What can hang from each mark
sesik: dovi kado
soli: kado vofol
vofol: fadamop soli
dovi: sesik soli
saru: sesik
fadamop: kado vofol
kado: fadamop sesik soli

Each row was made from one small tree. The marks that hang from a mark follow it in brackets, in alphabetical order. Every link used is in the known rows. Write each row's tree.
Known rows
dovi{soli{vofol{fadamop}}}: [ -2.7   4.7  24.5  19.7  40.1   3.6  69.2  17.6   4.3 -30.0   3.7  -2.9
 -35.3   4.4   9.2  15.5 -12.8  18.1 -12.9  26.8  34.0]
dovi{sesik{kado{fadamop}} soli{vofol}}: [ 29.6  17.3  80.0  49.2  53.4  15.3  58.6  28.6   6.1 -47.8 -33.6   1.3
  23.2  -7.2  38.5  39.8 -11.1  13.2 -14.4  12.8  -6.4]
vofol{fadamop soli}: [-19.4  -0.4  12.4  -9.0  37.9  -5.7  45.1  -1.6  12.0   5.5   7.9  -9.3
 -37.3   4.0 -29.9   2.4  -7.3  26.8 -13.0  46.4  20.9]
kado{fadamop sesik soli{vofol}}: [-45.0 -43.0  91.9  24.7  42.5 -23.4  65.0  30.0  20.8 -35.1 -33.2   6.0
  -2.4 -32.9  40.9  57.2 -17.7  15.9  21.6  28.2   1.3]
saru{sesik{kado{soli}}}: [-25.5   2.3  49.0  28.3  10.1  17.4 -24.3  12.9  -5.0 -40.2 -10.5 -20.3
  16.9 -10.5   1.5  45.3 -12.9   5.2   0.3  39.5  -5.0]
dovi{sesik{kado} soli{vofol}}: [ 34.1  33.1  42.9  45.0  42.7   4.7  15.0  21.8  -7.5 -52.9 -17.5 -18.7
  20.1 -14.7  25.5  38.4 -18.4  -2.9  -9.5  23.0   3.5]
saru{sesik{kado}}: [-16.6  11.2  25.7  16.3   7.6  33.4 -18.1   9.4  -2.6 -20.2 -13.1 -22.2
  21.7   6.7   2.8  32.8   2.7  -4.0 -12.2  -8.6 -23.2]
dovi{soli}: [ 32.4  16.9   6.1  17.6   8.3 -11.2  -5.7  -6.6 -17.3 -14.6  -0.1   5.6
  -7.5  -0.9 -17.2   2.9 -10.1   8.5  -7.0  47.0  17.0]
soli{kado}: [-11.8  16.1   9.3   6.7 -12.3  15.7  12.5   3.3 -14.0  -2.8 -13.8   2.3
  38.6  -2.4  23.6  -8.4 -20.7   6.2  -4.3  18.3   9.8]
sesik{kado}: [ -7.5  13.6  12.1   5.7   6.6  28.6  -3.7   0.8 -11.0 -16.3 -20.9  -3.8
  26.8   4.7  11.7  -6.6 -10.0   3.2 -22.2 -15.4 -17.8]
soli{kado{sesik{dovi}} vofol}: [-20.1 -16.9  49.2  12.8  25.5  -2.4  21.3  13.4  -1.5  11.8 -39.8 -21.3
  54.2 -13.0  66.2  18.0 -33.9  -6.3  28.2  -5.3  -3.2]
vofol{fadamop soli{kado{sesik}}}: [-49.1   3.6  57.7   0.2  40.0 -10.9  49.6  11.1  -2.0  -4.8 -24.1 -17.7
   9.9 -18.8  -8.8  24.1 -20.4  26.8 -16.7  70.1  19.4]
vofol{fadamop{kado{sesik{dovi}}} soli}: [-33.6 -15.7  50.0  -5.7  84.4  -8.7  28.9  13.3  -4.1  29.3 -29.3 -31.9
  15.6  16.4 -23.9   9.4 -16.9  28.4  -7.7  46.4  -0.3]
fadamop{vofol}: [-12.3   2.6  -5.7   9.3  24.0   4.4  35.3  19.7   7.9  -9.2   1.4  -1.0
 -11.9  -7.8  10.8  10.3 -14.1  -7.6   2.6  -5.4  -6.1]
saru{sesik{dovi{soli{vofol}} kado}}: [ 19.7   9.0  36.1  38.2  36.7  28.5  -3.1  11.1 -10.9 -12.9 -22.9 -35.0
  19.7  11.4  35.0  33.7 -25.6  -2.6  11.1   9.9  -7.1]
vofol{fadamop soli{kado{sesik{dovi}}}}: [-31.0  -7.9  56.8  -7.1  47.5 -11.3  34.7   4.2   0.8  30.1 -28.1 -23.1
  31.8  -3.8   5.0  11.7 -25.3  27.6   4.3  54.1  10.3]
kado{fadamop sesik soli}: [-32.8 -35.3  91.4  15.1  27.6 -28.6  31.2  16.8  12.0 -24.8 -28.2  16.8
   9.5 -27.7   6.6  43.5  -2.3  22.7  13.6  45.6  -3.6]
saru{sesik{kado{soli{vofol}}}}: [-36.6  -6.9  50.4  33.7  23.2  22.1  12.1  23.7   4.4 -50.9 -13.1 -28.4
   8.1 -15.1  34.7  58.2 -29.2   0.9  11.5  26.7   2.4]
sesik{dovi kado{fadamop soli{vofol}}}: [-12.9 -30.1  70.0  24.3  40.2  29.1  54.1  18.0   9.2 -14.3 -39.6   6.0
  37.2   5.5  67.6   4.3 -39.9  26.3  12.7  -9.4  -9.1]
dovi{sesik soli{kado vofol{fadamop}}}: [  6.6  29.4  54.4  35.8  44.1   0.1  73.9  35.6   2.0 -40.0  -2.8  -9.3
  13.7 -14.6  32.2  40.0 -18.6  12.1  -5.5  51.1  40.5]

Which tree is each row?
[-63.7 -14.1  52.1   7.6  68.7  10.7  72.3  47.1   4.2 -30.2 -27.7 -25.0
   2.3   1.4  15.2  32.6 -12.2   6.6 -18.1  -7.0   2.5]	soli{vofol{fadamop{kado{sesik}}}}
[-38.7 -29.4  59.8  18.1  31.1 -35.7  19.9  20.2   6.9 -36.4 -14.6 -13.2
  -7.2 -40.1  27.9  56.7 -27.3   1.9  27.6  39.6  14.4]	kado{sesik soli{vofol}}
[-34.4  -8.4  76.8   9.1  31.0  -9.4  52.7   5.4  -1.9   1.8 -52.5   2.3
  26.4 -21.1  11.3  21.8 -20.7  30.4  -7.8  67.6   0.9]	vofol{soli{kado{fadamop sesik}}}
[  8.1   7.2  68.2  20.7  31.9  22.1  33.9  24.5  17.2 -24.0 -30.5   7.8
  40.2  -3.2  25.2  25.3  14.5  10.5 -17.9 -18.3 -27.7]	dovi{sesik{kado{fadamop}}}
[-28.5   1.6  73.4  27.9  57.1   7.1  55.7  41.5  21.1 -60.7  -0.2 -15.0
   8.0 -20.9  29.3  52.7 -17.4  14.9  -5.2  16.6  15.5]	dovi{sesik{kado{soli{vofol{fadamop}}}}}
[ -9.3  -6.4  43.9   0.9  29.5 -21.3  -7.5 -12.2 -12.2  36.0 -38.0 -24.4
  43.1 -14.5  10.5   8.0 -34.3  12.6  20.0  62.4   2.9]	vofol{soli{kado{sesik{dovi}}}}
[-39.3 -23.9  62.8  13.9  47.1  -3.5  68.8  36.1  20.4 -16.9 -35.4   8.9
  -2.1 -18.8  24.5  37.5   1.4   3.5   3.7 -13.4 -27.8]	kado{fadamop{vofol} sesik}
[-32.2   2.1  55.5  24.8  78.5  -2.4  66.1  39.9 -12.4 -42.7 -29.6 -17.3
  -6.6   2.1   1.1  36.6 -19.6  17.0 -24.5  40.3  16.0]	dovi{soli{vofol{fadamop{kado{sesik}}}}}
[  6.1  -7.9  44.2  28.7  71.6 -12.3  10.9  18.1 -23.0  -4.4 -41.3 -26.7
  30.4   8.9  22.3  21.7 -35.1   0.3  11.2  31.4   0.6]	fadamop{kado{sesik{dovi{soli{vofol}}}}}
[-45.3   2.0  33.7  16.3  78.4 -14.6  38.5  25.1  -5.7  -9.5 -33.0 -29.9
  -8.1 -11.3 -16.6  32.6 -36.6   6.1  -6.1  62.2  -8.2]	fadamop{kado{sesik} vofol{soli}}
[ 44.1  15.0  21.5  18.7  25.5  20.7 -24.9 -12.0 -27.0   5.0 -26.0  -5.6
  43.3  19.0   9.0 -16.1 -24.1  10.1  -7.9  14.6 -11.0]	sesik{dovi{soli} kado}
[-21.2 -41.7  60.2  12.6  41.6 -35.6   3.5  11.4   6.7  -4.2 -20.4 -20.6
  17.8 -24.2  42.1  44.6 -31.4  -2.7  47.8  23.6   6.2]	kado{sesik{dovi} soli{vofol}}
[  2.8  19.6  52.1  26.0  10.5 -16.1  -3.6   5.6 -30.4 -24.1 -33.4  -2.6
  40.5 -23.9   4.2  25.2 -21.7   7.7  -5.3  73.0  13.2]	dovi{soli{kado{sesik}}}
[-35.5  -2.8  56.9  33.0  41.0  52.1  65.1  40.4  18.7 -29.8 -28.5  -3.4
  11.1   5.3  31.7  40.5  -4.1   6.7 -15.9 -26.6 -39.0]	saru{sesik{kado{fadamop{vofol}}}}
[ 27.3  19.3  30.4  28.8   4.6   7.2 -20.3   0.6 -21.5  15.7 -13.6 -16.9
  45.7   8.4  13.3  19.1 -18.3   2.2  20.9  61.3  16.2]	saru{sesik{dovi{soli{kado}}}}
[  5.1 -13.2  44.7   8.4  23.2  42.4  25.5   3.2   3.3  16.4 -42.2   9.8
  51.5  26.4  37.5 -21.3  -5.4  19.4 -10.3 -43.3 -36.4]	sesik{dovi kado{fadamop}}
[ 12.3   2.9  64.8  44.4  53.6  39.4  43.6  25.5   3.3  -6.2 -33.0  -5.6
  27.1  19.3  27.9  30.7 -17.3  11.4  -1.6   6.1 -32.1]	saru{sesik{dovi{soli} kado{fadamop{vofol}}}}
[-22.1  -2.5  62.3  21.3  17.1  48.0  29.7  18.6   9.2 -19.9 -30.2  -2.1
  24.7  12.1  17.8  31.9  10.6  11.2 -17.0 -19.9 -34.0]	saru{sesik{kado{fadamop}}}
[-28.4 -23.5  78.1  36.0  50.9  31.7  43.0  35.0  19.0 -14.4 -26.1  -2.4
  28.9   3.0  45.0  39.7 -23.2  16.4  18.3   6.7 -29.0]	saru{sesik{dovi kado{fadamop{vofol} soli}}}
[ 13.6 -30.3  79.5  27.1  54.8 -18.8  49.3  11.6   3.8   4.1 -44.3  -1.7
  14.2  -3.0  40.1  29.2 -14.0  12.8  23.3  12.0  -7.1]	kado{fadamop sesik{dovi{soli{vofol}}}}
[-21.9  -6.3  40.7  10.5  55.3 -15.9  26.7   8.1  -3.9  24.6 -36.7 -26.4
  31.3 -21.8  24.8  20.3 -50.1   5.7  23.3  56.2  -4.5]	fadamop{vofol{soli{kado{sesik{dovi}}}}}
[ 30.4  16.3  33.6  30.2  23.6  24.2 -38.9  -3.6 -18.5  -0.8 -18.8 -23.9
  35.6  18.6   0.1  21.6 -10.2   2.1   0.3  26.2 -14.1]	saru{sesik{dovi{soli} kado}}
